Each row was made from one small tree. The marks that hang from a mark follow it in brackets, in the order of their numbers. Every link used is in the known rows. Write each row's tree.
Known rows
z638{z98 z210{z736}}: [ 0.30 -1.71  0.41  2.76 -1.41 -0.85 -0.26 -0.07 -1.30  2.24 -1.43  1.53
  3.31 -0.79  0.65 -0.76 -0.92  1.98  1.68]
z681{z98{z638}}: [-0.92  1.92  4.08  0.76 -1.31  0.60  0.09  0.29 -2.17 -2.99  3.23 -2.04
 -0.61  1.61  0.22 -3.95 -0.72 -0.08  0.97]
z319{z638{z210} z792}: [-1.49  0.32  1.70 -0.70  0.52  0.44  0.13 -3.61  0.60  4.82 -0.77 -0.38
 -0.06  0.89 -1.33 -0.12 -3.42  3.87 -1.67]
z372{z319{z638 z792}}: [-1.75 -0.14  0.17 -3.93 -4.53  1.46  1.58 -1.64  0.28  3.90 -0.39 -1.30
 -0.78  1.08 -3.13 -1.77 -2.27  2.47 -0.58]
z681{z98{z638{z210{z792{z319}}}}}: [ 0.31  0.17  3.07  1.83 -0.34  0.51  0.45  1.21 -1.75 -1.18  2.41 -0.69
 -0.30  1.32  1.93 -2.21 -0.72  1.13  0.78]
z638{z98 z210}: [-0.84 -1.04  1.84  2.38 -1.53 -0.61 -0.32 -0.41 -1.67  2.61 -0.89  1.67
  2.84 -0.41  0.56 -1.50 -1.99  2.02  1.43]
z98{z638}: [-0.10  1.85  3.85  0.39 -1.71  0.14 -0.94 -3.02 -1.52 -0.16  1.37 -3.41
 -0.31  1.29 -1.10 -3.01 -1.57 -1.06  0.64]
z319{z638{z98 z210} z792}: [-1.74  0.17  1.40 -0.27  1.33 -0.27 -0.85 -1.88  0.11  5.09 -0.84  0.72
  1.60  0.47 -1.01 -0.16 -3.55  4.50 -0.70]
z792{z319{z638{z98}}}: [-1.66  0.34  1.58 -1.27 -2.82 -0.54 -0.39 -0.41  0.32  4.72  1.16  0.93
  0.94  1.23  0.83 -4.07 -2.04  1.71  0.55]
z210{z638 z792}: [ 2.13  0.41  1.80  4.93 -3.31  0.86  0.33 -3.61 -2.19  1.28  2.46 -1.70
  1.66 -0.79 -1.76  0.30  0.25  1.15  0.20]
z98{z638{z210}}: [ 0.72  0.70  3.57  1.47 -0.61 -0.02 -0.80 -2.72 -1.44  0.67  0.15 -2.69
  0.50  1.08 -0.21 -1.37 -2.18 -0.26  0.65]
z736{z210 z319{z638{z98} z792}}: [-1.31  3.62  2.23 -2.95  2.97 -0.81  0.54  0.74 -0.36  3.57  1.20 -0.01
  1.42  0.59  1.54 -1.80 -0.99  4.00  0.02]
z319{z638{z98 z210{z792}}}: [-0.62  0.87  0.93  1.58  0.14 -0.65 -0.65 -1.55 -0.72  3.21 -0.18  1.60
  2.24 -0.31  0.31 -0.61 -2.70  3.12 -0.01]
z319{z638}: [-1.76  2.27  2.13 -0.83 -2.38  0.11  0.07 -3.43 -0.08  2.22  1.07 -0.76
 -0.01  0.90 -1.06 -3.21 -2.41  1.10 -0.63]
z372{z210{z638{z98}} z319{z792}}: [ 1.69 -2.03 -0.06 -1.11 -7.13  0.29 -0.67 -0.07 -2.53  3.01 -0.49 -1.49
  1.83 -0.60 -4.12  0.52 -1.62  0.60  1.39]
z98{z638{z210{z736{z319}}}}: [ 2.25  1.25  2.51  0.86  0.24 -0.47 -0.62 -1.26 -0.96  1.58 -0.18 -2.42
  0.98  0.74  0.83 -0.69 -0.95  0.38  1.15]
z736{z210{z792{z319{z638}}}}: [-1.00  0.76  1.39  0.13 -0.77  0.03  1.66 -1.60 -0.68  0.74  1.79 -0.20
  0.06  0.29  1.64 -2.39 -0.26  1.25 -0.59]
z319{z638{z98 z210{z736}} z792}: [-0.82 -0.34  0.26  0.01  1.46 -0.49 -0.82 -1.58  0.38  4.83 -1.26  0.60
  1.98  0.20 -0.94  0.39 -2.71  4.47 -0.50]
z792{z319{z638{z98 z210{z736}}}}: [-0.26 -0.99  0.41 -0.20 -1.90 -0.83 -0.23  0.06  0.67  5.15 -0.18  1.39
  1.90  0.77  1.57 -2.28 -1.86  2.34  0.73]
z372{z210{z638 z736 z792}}: [ 3.78 -0.64 -0.06  3.46 -4.90 -0.48 -1.03 -2.98 -2.69  0.38  0.59 -1.30
  1.45 -1.77 -1.95  1.02  0.22 -0.76  0.54]

Write each row's tree
[ 1.01  0.66  1.91  4.19 -0.72 -0.16  0.55 -1.35 -2.81 -0.96  2.64 -1.22
  3.24 -0.90  0.02 -0.35  0.69  1.16  0.92]  z736{z210{z638{z98} z792}}
[ 1.44  2.22 -0.58  0.38 -0.05 -0.67  0.19 -0.10 -0.51  3.34  0.53  1.19
  1.39 -1.04  1.14 -0.73  0.71  3.05  0.53]  z210{z736{z319{z638{z98}}} z792}
[-0.44  2.35  1.80 -1.87  1.75 -0.55 -0.29  0.25  0.15  6.66 -0.37  1.18
  1.50  0.45  0.89 -0.66 -2.24  4.90  0.07]  z736{z319{z638{z98 z210} z792}}
[ 0.32 -1.94  1.09  2.33 -2.21  0.42  1.30 -1.73 -0.68  3.67 -0.52  1.39
  0.35 -0.18  1.46 -0.62 -1.12  2.11 -0.16]  z638{z210{z792{z319}}}
[ 1.18 -0.26  1.62  3.56 -1.24 -0.27  0.68 -0.35 -2.15  0.67  2.76 -0.75
  3.04 -0.46  1.04 -0.84  0.80  1.33  1.06]  z736{z210{z638{z98} z792{z319}}}
[-0.09  0.09 -0.26 -4.15 -7.69  0.09  0.15 -1.13 -1.24  1.95 -0.94 -0.65
 -0.42  0.15 -2.65 -2.13 -2.77 -0.79  0.36]  z372{z210 z319{z638}}
[ 0.28  0.34 -0.23  1.86  0.23 -0.84 -0.61 -1.29 -0.45  2.93 -0.57  1.45
  2.61 -0.63  0.41 -0.05 -1.84  3.07  0.20]  z319{z638{z98 z210{z736 z792}}}
[ 2.09 -0.33  0.03  2.25 -0.59 -0.05  1.36 -0.89 -0.80  3.25 -1.07  1.25
  1.13 -1.09  1.76  0.67  0.31  2.71  0.38]  z638{z210{z736{z319} z792}}
[ 2.43 -0.08  1.14  3.41 -4.45 -0.80 -1.86 -1.95 -3.44  0.95  1.02 -0.29
  2.29 -1.67 -1.77  0.28 -0.92 -0.25  1.04]  z372{z210{z638{z98} z792}}
[ 0.97 -1.61 -0.65  1.57 -3.29  0.28  1.23 -1.48 -0.28  2.59  0.44  0.56
 -0.20 -0.49  0.80 -1.62  1.14  1.31  0.10]  z210{z736 z792{z319}}
[ 2.08 -0.94  1.18  4.52 -3.16 -0.03 -0.50 -0.65 -1.88  3.56  2.55  0.02
  3.10 -0.58 -0.17 -0.34  0.31  1.98  1.31]  z210{z638{z98} z792{z319}}
[ 2.42 -0.46  0.74  4.36 -3.38 -0.42 -0.88 -1.25 -1.86  1.34  1.56 -1.55
  4.24 -0.74 -1.66 -0.46  0.72  0.85  2.10]  z210{z638{z98} z736}
[ 2.84 -1.54 -0.79  0.83 -7.76  0.08 -0.42  0.11 -3.32  1.43  0.09 -0.54
  2.25 -1.53 -2.97  0.62 -0.74 -0.26  1.77]  z372{z210{z638{z98} z792} z319}
[ 2.18  0.07  1.74  2.64  0.15 -0.10 -0.58 -2.57 -1.36  0.25 -0.16 -2.29
  0.65  0.19  0.05  0.20 -0.87  0.29  0.48]  z98{z638{z210{z736 z792}}}
[ 0.31 -1.06 -1.61 -1.03 -3.91  0.29  1.11  0.45 -0.43  3.05 -1.25  0.79
  2.03 -0.30 -1.03 -0.40 -1.48  2.48  0.95]  z372{z319{z638{z98 z210{z736 z792}}}}
[-0.16  4.13  1.54 -1.06  2.30 -0.98  0.77  0.93 -1.11  1.98  1.82  0.93
  1.88 -0.35  2.72 -1.69 -0.11  3.10  0.41]  z736{z210{z792} z319{z638{z98}}}
[-0.77  0.22  0.71  0.51 -2.03 -0.12  0.11 -1.13 -0.35  3.85  1.22  1.38
  0.41  0.07  0.77 -2.37 -1.13  2.29 -0.15]  z210{z792{z319{z638{z98}}}}
[ 1.80 -0.51 -0.32  2.78  0.39 -0.95  0.10  1.24 -1.42  3.58 -1.19  2.61
  3.21 -1.58  2.11  0.62  0.17  3.53  1.61]  z638{z98 z210{z736{z319} z792}}
[ 0.68 -0.62 -1.09  0.97 -1.85 -0.43  0.14 -0.71  0.13  3.43  0.56  1.20
  1.00 -0.41  0.89 -1.48  0.20  2.26  0.21]  z210{z736 z792{z319{z638{z98}}}}
